(in the rows, 128 means zero)
Known rows, with every step that occurs
n, x, w, p, q, j: [119 103 126  95 102 249  87 113 122  80 101 160 119 135  65  95 170 194
 160  69  59 131 144 154  70]
h, n, p, q, k, w: [125 122 129 130 127 185 116 158 119  24  96 157 118 190 101 156 123 158
 149  68  83 159 145 144  76]
h, n, x: [137 152 136 148 163 153 100 144 127  79 126 134 126 115 171 131 149 180
 156  74  50 146 129 172  86]
x, w, p, q, j: [110 104 126  87  86 222  97 109 124  93  91 155 114 145  49  97 151 166
 152  75 110 124 135 153  73]
j, q, p, w, h, n: [133 160 152 140 150 122  87 131 142 151  92 110 118  90 112 111  94 138
 148  84  84 148 125 179  98]
q, k, w, h, n: [112 172 128 144 172 169 125 166 129  59  92 149 108 145 113 154 133 159
 148  80  97 158 128 142  82]
n, x: [130 127 127 140 161 154  91 136 127  85 126 141 130 117 135 124 144 166
 148  85  93 131 136 168 107]
k, q, p, w, h, n: [118 108 152 133 152 117 105 147 146 156  97 112 116  91 129 108 101 128
 143  93  78 133 124 169  88]
k, q, x, w: [ 98 123 139 120 129  66  82 136 136 151 109 119 124  91  68 155 114 153
 141 108 143 124 135 158 105]
h, q, x, w: [111 132 125 157 135 127  99 105 127 137  74 133 125 105  92 141 119 121
 153 117 153 130 113 168 127]
j, q, k, w, h: [117 198 129 125 161 129 104 162 132  93  95 146 116 130  54 157 111 174
 135  83 159 150 142 138 101]
x, w, h, q, k: [118 135 111 147 148 195 128 122 136 115  66 158 111 126  85 135 131 131
 148 106 132 143 129 151  88]
w, h, q: [122 135 122 135 147 182 134 128 130 115  71 142 116 119 132 105 125 116
 146 100 157 132 110 165 109]
n, k, w, p, q, x: [ 95  98 140  96 118 137  82 139 111  77  74 143 116 154  68 109 146 135
 150  99 146 135 113 161 147]
k, q: [120 115 134 111 142  87 108 152 134 129 122 129 128 112 109 132 114 157
 131  90 154 116 134 157  93]
k, w: [120 125 128 136 150 135  99 142 125  71 109 145 126 139 108 136 109 146
 143  90 139 133 117 154 133]
h, n: [129 152 135 140 149 133 110 140 128  91 117 129 123 126 157 132 126 152
 150  80  98 138 122 170  90]
q, x, w, h: [ 91 129 131 131 132 145  84 124 135 122  87 127 111 101  73 137 133 124
 157 110 130 141 126 163 118]
n, x, w, h, q: [133 116 120 143 149 228 106 117 134 111  74 153 117 102 132 113 150 150
 158  99  79 150 116 165 105]
p, w, h: [105  66 129 123 154 169 114 138 142 117  99 137 114 107  99 100 131  99
 155  98 111 140 109 171 110]
n, k, w, p: [126  91 129 112 142 173  93 145 120  81  86 153 109 145 115 107 128 149
 145  90 136 134 103 158 146]
h, n, p, q: [132 102 135 116 106 185 108 136 121  55 105 140 121 162 141 125 130 142
 153  68  79 149 133 170  75]
p, w, h, n, k, q: [119  64 156 110 159 135 112 166 143 144  96 131 108  84 134  97 133 135
 149  90  75 142  99 176  90]
j, q, x, w: [115 174 138 131 124  72  65 119 132 146 103 118 127  93  52 163 109 162
 146 101 154 137 137 166 118]
n, p, q, x: [101 101 134 116 100 141  92 129 118  79  96 130 123 155  76 132 125 116
 149  94 142 133 143 167 110]
n, p, q, k, w: [119 104 120 123 119 183 109 151 118  32  96 163 122 192  65 150 118 143
 141  80 123 145 149 140  96]
w, p, q: [108  86 124  82 109 170 105 130 122  87  98 139 121 162  89 102 154 140
 146  85 138 130 132 162  93]
w, p: [115 102 120 107 135 160 110 133 127 106 103 136 114 140 114 116 138 141
 145  87 145 132 126 162 104]

Rows
[126  80 132 103  93 248 104 128 131  67  81 148 105 151 121 124 143 138
 164  74  45 165 130 165  67] : x, w, h, n, p, q
[ 98 127 142 111 109 179 106 144 123  72  79 124 106 146 110 128 145 121
 160  83  95 158 136 168  80] : w, h, n, p, q, x
[140 134 133 147 152 179  84 130 132  86 122 142 124 109 154 141 149 187
 164  78  18 154 127 170  86] : h, n, x, w
[127 158 136 147 144 217 123 132 121  89  53 171 108 113 110  79 111 145
 144  87 150 121  92 151 133] : n, k, w, h, q, j
[ 99 133 124 113 140 175 111 154 125  48  88 156 121 166  56 134 142 144
 143  88 134 144 139 137  94] : p, q, k, w, h
[107  85 113  92 109 190  97 123 126  89  93 154 118 169  49 133 160 155
 149  91 114 142 151 148  73] : x, w, p, q, k
[117 147 135 129 150 171 119 144 133  93  99 131 110 120 152 121 138 144
 152  81  94 148 117 166  81] : w, h, n
[108 152 132 103 118 104  70 121 130 154  91 118 111 105  47 154 127 162
 149  96 153 145 137 163 110] : j, q, x, w, p
[105 127 128  87 100 196 113 122 119  84  98 150 117 152  66  87 149 158
 146  71 139 116 137 154  75] : w, p, q, j
[125  78 126 109 101 178 102 130 122  65 102 144 124 164 102 114 124 128
 145  81 122 133 139 167  98] : n, p, q
[ 96 112 135 118 103 117  73 113 124 102  98 130 133 131  54 136 139 135
 154 106 125 131 134 167 113] : p, q, x, w
[126  94 136 157 149 118  85 114 135 129 107 124 132 114 103 102  92 106
 144 104 112 118 124 177 133] : q, p, w
[136 153 159 132 143 118  88 144 136 137  89 121 114  99 156  98 101 159
 133  88 100 121 126 169 108] : w, h, n, k, q, p
[101 109 117  93 124 166 115 137 122  80  98 148 121 176  65 122 162 149
 141  86 142 132 152 150  71] : w, p, q, k
[114 104 124 122 132 191  96 123 139 108  93 143 111 113 103 124 131 137
 154  97 111 142 121 161 104] : x, w, h
[144 196 139 143 133  75  68 114 129 135 110 115 134 110  92 127  77 162
 128  88 160 115 148 168 125] : j, q, p
[118  96 138 137 177 203 111 150 139  98 110 134 114  97 153 107 161 145
 168  80  20 164 114 178  82] : p, w, h, n, x
[122 132 133 130 137 192 104 131 138  99  94 138 107 112 135 132 138 148
 161  85  64 155 116 166  82] : x, w, h, n
[123 104 125 128 146 217  86 128 137  95 105 148 115 103 117 122 154 166
 160  90  58 150 131 163 101] : n, x, w, h
[107  84 124  83 116 175 103 142 118  60  90 148 121 172  85 117 143 146
 147  83 132 140 123 149 112] : k, w, p, q
[120 104 134 103 107 226 120 143 126  57  88 140 109 157 140 113 139 132
 157  70  74 159 133 166  71] : w, h, n, p, q
[120  77 118 105 122 181  96 119 132 113  96 143 109 133  97 126 138 148
 153  93 115 139 123 161 103] : x, w, p
[111 132 128 126 151 170 110 150 130  71  91 145 113 132 105 126 119 136
 148  90 136 142 113 150 125] : k, w, h
[122 150 123 142 125 232 125 107 132 121  64 157 108 101  90  98 120 142
 152  91 127 125 111 154  90] : x, w, h, q, j
[106 124 129  91 108 204 110 134 114  57  90 158 117 164  57  98 136 165
 146  69 134 125 127 139  94] : k, w, p, q, j
[138 115 130 139 131 178 113 143 127  77 106 137 111 142 165 137 114 144
 152  73  84 149 126 169  87] : h, n, p
[119  66 122  89 111 220  81 119 126  83 102 150 122 145  92 112 177 176
 159  82  58 147 138 163  90] : n, x, w, p, q
[113 101 139 123  91 169  86 122 123  80  90 130 115 145  97 150 133 135
 163  87  68 155 134 170  88] : h, n, p, q, x, w
[124 111 118 135 134 207 118 112 135 124  66 149 114 111 115 114 126 121
 153 105 129 140 108 163 108] : x, w, h, q
[100  65 127 144 142 190 129 132 134 136  55 133 104 110  97 112 118  64
 159 111 136 151 106 174 121] : n, p, w, h, q, x
[113 104 122 109 142 163 109 145 124  80  97 143 112 151 103 129 125 148
 146  87 140 140 114 149 123] : k, w, p
[103 128 131 140 130 109  77 117 129 120 102 126 123 107  78 147 122 133
 153 110 133 132 127 167 123] : q, x, w
[131 115 137 138 149 136  85 143 122  73  98 154 124 131 119 113 111 148
 142  94 132 127 105 162 153] : n, k, w
[125 159 115 163 169 143 131 141 122  85  80 159 127 150  96 148 109 141
 137 100 162 134 122 142 113] : h, q, k, w
[121 138 139 110  98 252 124 137 124  57  86 150 103 147 114  97 137 152
 156  56  77 143 136 157  52] : w, h, n, p, q, j
[ 98 149 140 138 137 150  95 130 135 114  86 122 107 101 110 145 141 140
 164  99  85 156 119 167  95] : q, x, w, h, n
[133  97 128 129 120 236 111 135 137  86  85 143  96 129 138 136 125 140
 163  77  51 167 123 165  81] : x, w, h, n, p
